Each row was made from one small tree. The marks that hang from a mark follow it in brackets, in the order of their numbers. Every link used is in the known rows. Write each row's tree.
Known rows
Q682(Q70 Q329): [  6.1   0.8   4.8  -0.6  -5.9   7.2  -4.5 -13.6   2.2 -10.5  18.3   7.7
 -16.5  -6.4  -7.7  -6.5  -7.7   4.3   1.9   6.2  -3.8 -10.1  -3.5  27.3
  10.1]
Q993(Q360 Q741(Q70 Q682)): [ -0.6 -24.3  -3.6 -14.8  -2.9   7.3 -19.7  -3.4  -2.3 -13.3  10.3  16.3
  -3.2   1.9  25.4  -8.9  21.6   7.7  -5.9  16.3  11.6   8.8  -6.1  13.0
 -10.0]
Q329(Q950(Q188 Q682(Q70)) Q993(Q360)): [ -4.1 -55.5 -13.2   2.2  -9.3  27.2  29.5  11.7   1.4  17.8  28.8   5.5
 -17.3  -3.8   4.3  -0.1  19.2   5.6  18.5  18.1  -9.8 -23.5   0.7  28.7
   8.5]
Q445(Q360): [  5.1   8.6  -1.1  -4.1   1.3 -10.2  -1.2  -0.6  -3.1 -15.2  -3.2   9.3
   0.6   3.4  -3.8  -3.2  10.4  -8.3   0.9 -15.4  -5.5   4.2  -1.4  -6.5
  -8.0]
Q652(Q993(Q360 Q741(Q70))): [  3.8 -15.4  -2.9   3.6   2.6   1.9 -21.2   0.4  -1.1  -8.9  -4.8   8.9
   5.9   4.1  -1.5  -3.4  12.4   9.2 -10.5  16.5   3.4   8.8  -9.2  -1.2
 -12.8]
Q741(Q70 Q682(Q329(Q950(Q188))) Q993(Q360)): [ -6.2 -59.8  -2.3 -37.0  -9.1  19.1  -3.0  -7.8   2.2 -23.4  46.4  13.1
 -27.6  -9.0  -3.5  -7.9  17.6   6.3   4.6  13.0   8.2  -7.1   3.7  49.1
   2.0]
Q741(Q682(Q329)): [  0.6 -18.9  14.4 -15.9  -4.0   7.9  -8.7 -12.2   8.5 -22.8  13.6  11.0
  -9.4  -7.4   6.3   0.8  -2.4   3.1   0.7  10.0   6.0  -5.2   2.8  28.0
  12.7]
Q326(Q188 Q993): [-15.8  10.9 -19.9  -1.0   3.2  -0.5   1.9  -5.2  -1.9  14.3  22.3  -9.6
   1.6  12.2   3.5  -3.8   2.8   7.7  14.6  10.9   3.8  -9.7  -9.9  -1.3
   6.1]
Q741(Q682): [ -7.5 -17.6   7.4  -8.7  -0.9   5.0  -2.0  -8.0   5.2 -12.9   2.8   8.5
  -4.9  -6.4   9.2   0.0   2.7   2.5   0.1   4.1   5.9   4.5   4.0  13.3
   7.5]
Q48(Q993(Q360 Q741(Q682(Q70 Q329(Q950))))): [ 37.5 -21.1   5.9  -6.8  -7.2  22.4 -19.2  -1.7   4.4 -15.2  23.5  14.7
 -15.8  -2.5  14.7  -7.4   2.6  12.1   0.9  16.1   4.4  -7.8 -14.4  35.1
   9.0]
Q741(Q682(Q329(Q950(Q188) Q993(Q360)))): [  3.8 -62.8   3.1 -21.2  -8.3  21.3   8.2   1.1   8.5  -4.8  30.3  13.8
 -12.7  -7.0   8.5  10.2  11.2   4.7   9.8  21.7  -0.4 -20.3   2.0  40.8
  15.5]
Q950(Q188(Q993(Q360 Q741)) Q682(Q70 Q329)): [ 13.9 -13.9  -6.5 -10.1  -6.7  16.8  -1.2   2.6   1.2   2.1  35.2   0.1
  -9.1   3.6  13.0 -14.9  19.0  15.3  23.0  35.4   4.9 -28.5  -7.4  20.0
   6.3]
Q326(Q188(Q993(Q360 Q741))): [  4.1  10.0 -31.4 -11.5   6.0  -0.3  -9.6   3.5  -2.1  13.5  16.1  -3.8
   5.6  11.7  14.4  -6.6  19.2   6.8  14.9  28.0   5.7  -8.4 -24.5  -6.7
  -2.8]
Q839(Q993(Q360 Q741(Q682(Q70 Q329(Q950))))): [  8.9  -6.1  -4.5 -26.6  -8.6  28.2 -10.4  -5.1   6.6   6.0  18.2  17.2
 -13.3  -1.6  17.6  -4.0   9.3   7.1  -2.1  10.7  -2.5 -17.1 -11.4  46.9
   2.4]
Q326(Q188(Q993)): [-11.1  19.4 -20.8  -7.6   6.3  -3.0   5.6  -6.0   0.1   7.6  15.4  -8.8
  -3.0   3.2  -1.8  -4.1   4.4   0.9  18.7  16.0   3.7  -6.3 -12.3  -2.0
   7.4]
Q839(Q993(Q360)): [ -5.9   9.1 -14.4 -23.7   0.9  11.3   4.5  10.3   1.1  19.6   1.1   3.4
  -2.7   3.5  10.5  -3.7   8.1  -3.2  -0.5  -0.2  -3.6 -12.2  -9.1   5.4
  -9.6]
Q741(Q682(Q70 Q329(Q950(Q188))) Q993(Q360)): [  5.6 -60.3  -7.6 -28.5  -9.3  25.0   0.6  -6.5   4.9 -13.8  45.2  14.6
 -27.6  -9.9  -4.6  -6.7  16.1  12.2   8.4  14.0   0.0 -14.2  -4.7  52.1
  11.4]
Q188(Q993(Q741)): [  8.1  15.2  -7.2  -2.4   2.8  -3.7 -11.0   0.5  -0.7   1.2   0.3  -3.8
   9.6   8.9   5.2  -7.2   8.2  11.0   7.6  12.7   5.2  -4.4  -5.5   1.4
   1.6]
Q652(Q993(Q360 Q741(Q682(Q70 Q329(Q950))))): [ 19.2 -36.2   5.7   0.7  -4.8  22.8 -21.6  -9.4   9.5 -16.4  10.3  18.0
  -6.6  -5.2  -5.6   2.5   7.3  17.0  -4.4  23.0   0.5  -2.6 -11.3  36.0
   5.0]
Q329(Q950): [  8.4  -6.2   1.5   4.1  -4.9  12.4   4.5  -1.8   2.4   4.6   7.7  -1.2
  -6.8  -4.1 -10.5   6.7  -1.2  -0.5   3.7  -3.8  -2.4  -0.9   2.5  17.2
  -1.2]
Q188(Q993): [-2.6 11.9 -6.8 -3.7  3.6 -1.2  3.5 -1.8  1.2  1.4  3.4 -6.5 -0.3  1.0
 -7.6 -5.8  3.8  6.1 13.9  7.6  4.1 -4.0 -2.1  3.4  1.8]
Q950(Q188 Q682): [ -3.6 -17.8   6.2  -3.0  -3.7   8.3  14.3   7.0  -0.2   5.4  14.9  -5.2
  -2.0  -0.2  11.3  -1.6   8.6  -0.1  11.3  11.4   2.3 -13.9  10.0  -3.0
   4.9]
Q839(Q993(Q360 Q741(Q70 Q682(Q329)))): [ -6.4  -1.7  -1.3 -37.2  -4.8  14.6 -16.6  -4.3   2.2  -5.3  15.1  16.7
  -7.5   2.6  25.4  -9.4  11.2   2.3  -8.1  12.3   5.7 -10.2  -5.8  31.8
  -4.7]
Q839(Q993(Q360 Q741)): [  4.6  10.8 -14.7 -21.7   0.2   9.8  -9.8  12.4  -0.7  20.1  -1.9   5.9
   7.1  11.3  23.0  -4.6  13.1   2.0  -6.7   4.9  -3.2 -12.2 -13.3   3.6
 -11.0]
Q741(Q682(Q70 Q329(Q950)) Q993(Q360)): [  3.3 -47.7  -9.2 -24.0  -8.4  25.2  -5.1  -9.7   7.4 -20.3  36.6  17.0
 -29.2  -9.5  -7.3 -10.2  12.6  13.6   4.1  10.0  -0.4  -7.3  -7.8  57.1
   9.0]
Q326(Q188 Q993(Q360 Q741(Q70 Q682(Q329)))): [ -9.7 -11.4 -17.4 -19.9  -2.3   8.8 -21.9 -12.1  -0.5  -5.3  40.4   6.4
  -4.9  13.1  23.7 -11.8  17.3  15.1   9.7  30.9  14.4  -9.5 -16.2  21.7
   1.5]

Write each row's tree
[-13.1  -0.9  -7.1 -31.4  -1.9  12.2 -11.0  -1.2  -0.5   1.8   6.0  15.2
  -4.8   2.9  27.5  -9.9  16.0   1.7  -8.5   6.4   4.9  -2.1  -5.2  21.0
  -9.2] : Q839(Q993(Q360 Q741(Q70 Q682)))
[  0.2 -14.9   8.3 -21.0  -3.2   1.9  -8.3 -11.3  -1.4 -14.4  27.3   3.7
  -4.2  -0.6  10.9  -5.5  10.0   8.2  11.3  24.3  13.5 -12.0   6.0  21.2
  10.3] : Q950(Q188(Q993(Q741(Q70 Q682(Q329)))))
[ -4.3 -43.5 -14.6  -6.1  -1.8   8.6  -3.4   4.0   1.0  -1.8   7.5  20.9
  -1.6   3.8  23.5  -5.4  21.1  12.2  -1.9  20.0  -4.4  -6.5 -10.4  22.5
  10.1] : Q329(Q993(Q360 Q741(Q682(Q70))))
[-13.3  26.6  -2.0 -17.7  -1.1   1.7  -6.8  -3.1  -4.7   6.6  -0.2   5.8
   0.1   6.5  15.5  -8.6   2.4  -2.0 -11.4  -4.7  -0.6  -4.0   1.3  13.4
  -5.3] : Q839(Q993(Q741(Q70)))
[  5.6  -8.2 -15.0 -10.5   0.3   9.7 -11.7  -3.9   1.6  -3.4  11.8   9.5
  -3.6   2.0  13.4 -13.2  21.6  18.0  12.3  23.4   8.8  -2.2 -14.6  17.6
   0.9] : Q188(Q993(Q360 Q741(Q682(Q70))))
[  6.9 -14.6  -1.8 -18.0  -6.0  11.3  -5.5   3.5  -0.5  -5.4  35.1  -2.4
  -5.8   5.4  16.6 -14.1  20.4   9.8  19.8  34.8  12.2 -22.7  -0.2  14.3
  -1.8] : Q950(Q188(Q993(Q360 Q741(Q70))) Q682(Q329))
[ 11.6 -47.7  -3.3 -13.5  -9.8  14.2  -1.9   5.2  -1.4   1.3  33.3  10.1
  -6.8   2.9   8.4   4.6  14.0   4.3   3.2  22.9  -3.3 -22.5  -1.7  33.9
   3.5] : Q682(Q329(Q950(Q188) Q993(Q360 Q741(Q70))))
[ -7.1   9.8 -16.8 -12.6   5.4  -1.7  -8.6  -9.5   1.8  -1.3  14.5  -0.3
   2.8   5.0  15.9  -5.2  11.6   7.4  13.1  23.8   8.8  -3.5 -12.6   6.8
  12.7] : Q326(Q188(Q993(Q741(Q682))))
[ 28.1 -19.7  10.4 -13.3  -7.0  17.3 -22.0  -2.9   1.7 -23.2  25.8  13.4
 -16.0  -1.6  16.3  -8.9   3.9   7.7  -2.0  15.2  10.8  -2.0  -6.9  32.7
   0.8] : Q48(Q993(Q360 Q741(Q70 Q682(Q329(Q950)))))
[ 27.8 -44.4   3.0 -19.9  -8.6  21.0 -16.5   2.0   4.8  -2.5  26.8  12.1
  -1.8   1.1  21.8   6.2  17.7   8.9   3.9  25.8   6.9 -16.0  -7.6  26.4
   1.6] : Q993(Q360 Q741(Q682(Q329(Q950(Q188)))))
[ 13.7 -20.0 -11.0  -9.2  -3.6  16.4  12.6   6.9   0.0  18.8  23.9  -7.2
  -6.1  -2.2  -8.9   4.2  15.0   4.1  22.2  14.5   3.7 -15.5  -3.0  10.9
  -4.5] : Q329(Q950(Q188(Q993(Q360))))
[ -5.7 -14.6   2.8   3.5  -6.2  12.5  17.3  -0.9  -1.8   5.6  20.3  -1.0
 -12.8  -4.3   6.3  -7.3   7.1   2.5  13.5  10.3  -1.2 -13.2   7.7   8.2
   8.6] : Q950(Q188 Q682(Q70))
[ -2.0 -56.5 -10.7  -4.3  -7.3  23.8  26.0  18.4   2.9  18.2  24.4   1.3
  -7.5   0.2   8.3   5.5  20.0   2.5  16.9  19.4  -6.8 -23.6   3.0  19.0
   4.1] : Q329(Q950(Q188 Q682) Q993(Q360))
[ -2.5 -33.8   5.8 -26.0  -8.5  19.9   0.1 -14.3   4.0 -15.7  40.9   8.1
 -25.0 -12.1  -3.4  -3.4  11.8   5.2  17.5  21.9  13.9  -9.1   4.9  43.7
   2.0] : Q741(Q70 Q682(Q329(Q950(Q188(Q993(Q360))))))
[  9.3 -25.0  -9.2 -19.6   0.5   6.5  -4.4   5.7  -1.0   6.3  17.2   2.6
   6.3   4.7  19.6  -2.6  24.8  11.6  15.7  26.9  11.2 -11.9  -6.8   1.4
   1.3] : Q950(Q188(Q993(Q360 Q741(Q682))))
[ 12.3  -2.4   3.1  -6.9  -6.0  15.1 -11.4 -17.0   6.4 -13.5  20.6   7.5
 -10.7  -3.8  -0.2  -6.0   4.5  15.9  12.2  18.0   5.7  -9.6  -3.4  45.1
  14.7] : Q188(Q993(Q741(Q682(Q70 Q329(Q950)))))
[  6.9 -30.3  -1.4   3.7   1.6  11.1 -18.5  -5.0   4.7 -11.5  -3.6  17.2
   2.3  -1.7   4.3  -2.1  13.6  16.6  -7.5  20.3   1.8   6.3 -12.7  12.4
   2.0] : Q652(Q993(Q360 Q741(Q682(Q70))))
[ 13.3 -31.5   4.7  -2.6  -1.1  13.2 -24.9  -8.0   7.8 -19.6   5.1  18.8
  -2.0  -2.4   1.3  -2.3   9.1  17.1  -6.8  25.3   1.9  -1.6 -13.8  23.6
   6.1] : Q652(Q993(Q360 Q741(Q682(Q70 Q329))))
[  8.0 -10.6 -12.0 -15.7   1.9   6.4 -14.1   2.5   2.9  -3.3   6.2   5.8
   5.4   5.9  17.3  -8.8  22.3  14.8  10.8  24.0  11.6  -2.5 -12.6   8.5
  -2.5] : Q188(Q993(Q360 Q741(Q682)))
[ 19.3 -19.0  -6.0  -8.5  -9.6  22.3   7.5  -6.5   2.1   6.2  39.7   1.4
 -21.9  -7.7 -15.1  -2.3   7.0   8.1  22.3  19.4  -0.3 -23.0  -7.6  36.5
   5.3] : Q682(Q70 Q329(Q950(Q188(Q993(Q360)))))
[  9.2 -14.6  -3.1 -19.6  -5.9  16.3 -17.8  -9.6   3.9 -15.5  27.3   9.4
 -12.4  -1.0   5.4  -9.1  16.9  13.6  11.9  25.3  13.2  -4.8  -6.8  38.7
  -3.5] : Q188(Q993(Q360 Q741(Q70 Q682(Q329(Q950)))))
[  9.9 -36.5  10.0  -6.2  -4.7  17.5 -24.7 -10.5   7.3 -24.5  11.7  16.4
  -6.7  -4.8  -4.4   2.3   8.9  11.8  -7.6  22.5   7.1   4.0  -5.2  33.2
  -2.9] : Q652(Q993(Q360 Q741(Q70 Q682(Q329(Q950)))))
[ -3.5  17.1  -5.7  -3.7   1.2  -5.2 -11.0  -6.7  -4.6  -6.9   6.2  -1.4
   1.7   5.9   2.2 -12.4   9.0   8.9   5.6  10.9   9.1   2.4  -1.3   7.5
  -3.5] : Q188(Q993(Q741(Q70)))
[  1.6 -16.8   9.9  -3.7  -9.2  15.4  10.0  -5.2   2.0  -4.0  30.9   1.5
 -17.0  -6.0   3.5  -6.8   0.9   3.8  13.7  16.4  -1.2 -23.0   6.6  21.8
  14.4] : Q950(Q188 Q682(Q70 Q329))
[  8.1 -10.0  -2.2  -4.1  -3.7  11.3  14.6   0.3   0.1  13.5  19.7  -9.1
  -5.3  -3.6 -13.0   6.3   5.6   2.4  20.0   7.8   2.7 -13.0   5.0  14.2
   3.7] : Q329(Q950(Q188(Q993)))
[ 14.9 -14.3   3.9 -11.7  -0.8   7.0 -19.5   2.2  -3.0 -18.4  11.1  13.0
  -7.4   2.5  24.6 -13.9   9.7   6.5  -5.3  12.5  12.2   7.4  -7.9   8.1
  -2.1] : Q48(Q993(Q360 Q741(Q70 Q682)))
[  5.0 -22.5  12.3  -6.2 -10.5  22.4  -1.7 -21.3   8.6 -18.6  25.0  14.0
 -25.3 -15.0  -6.2  -0.1  -5.4   6.5   5.6   6.7   0.6  -6.0   2.4  52.5
  16.2] : Q741(Q682(Q70 Q329(Q950)))
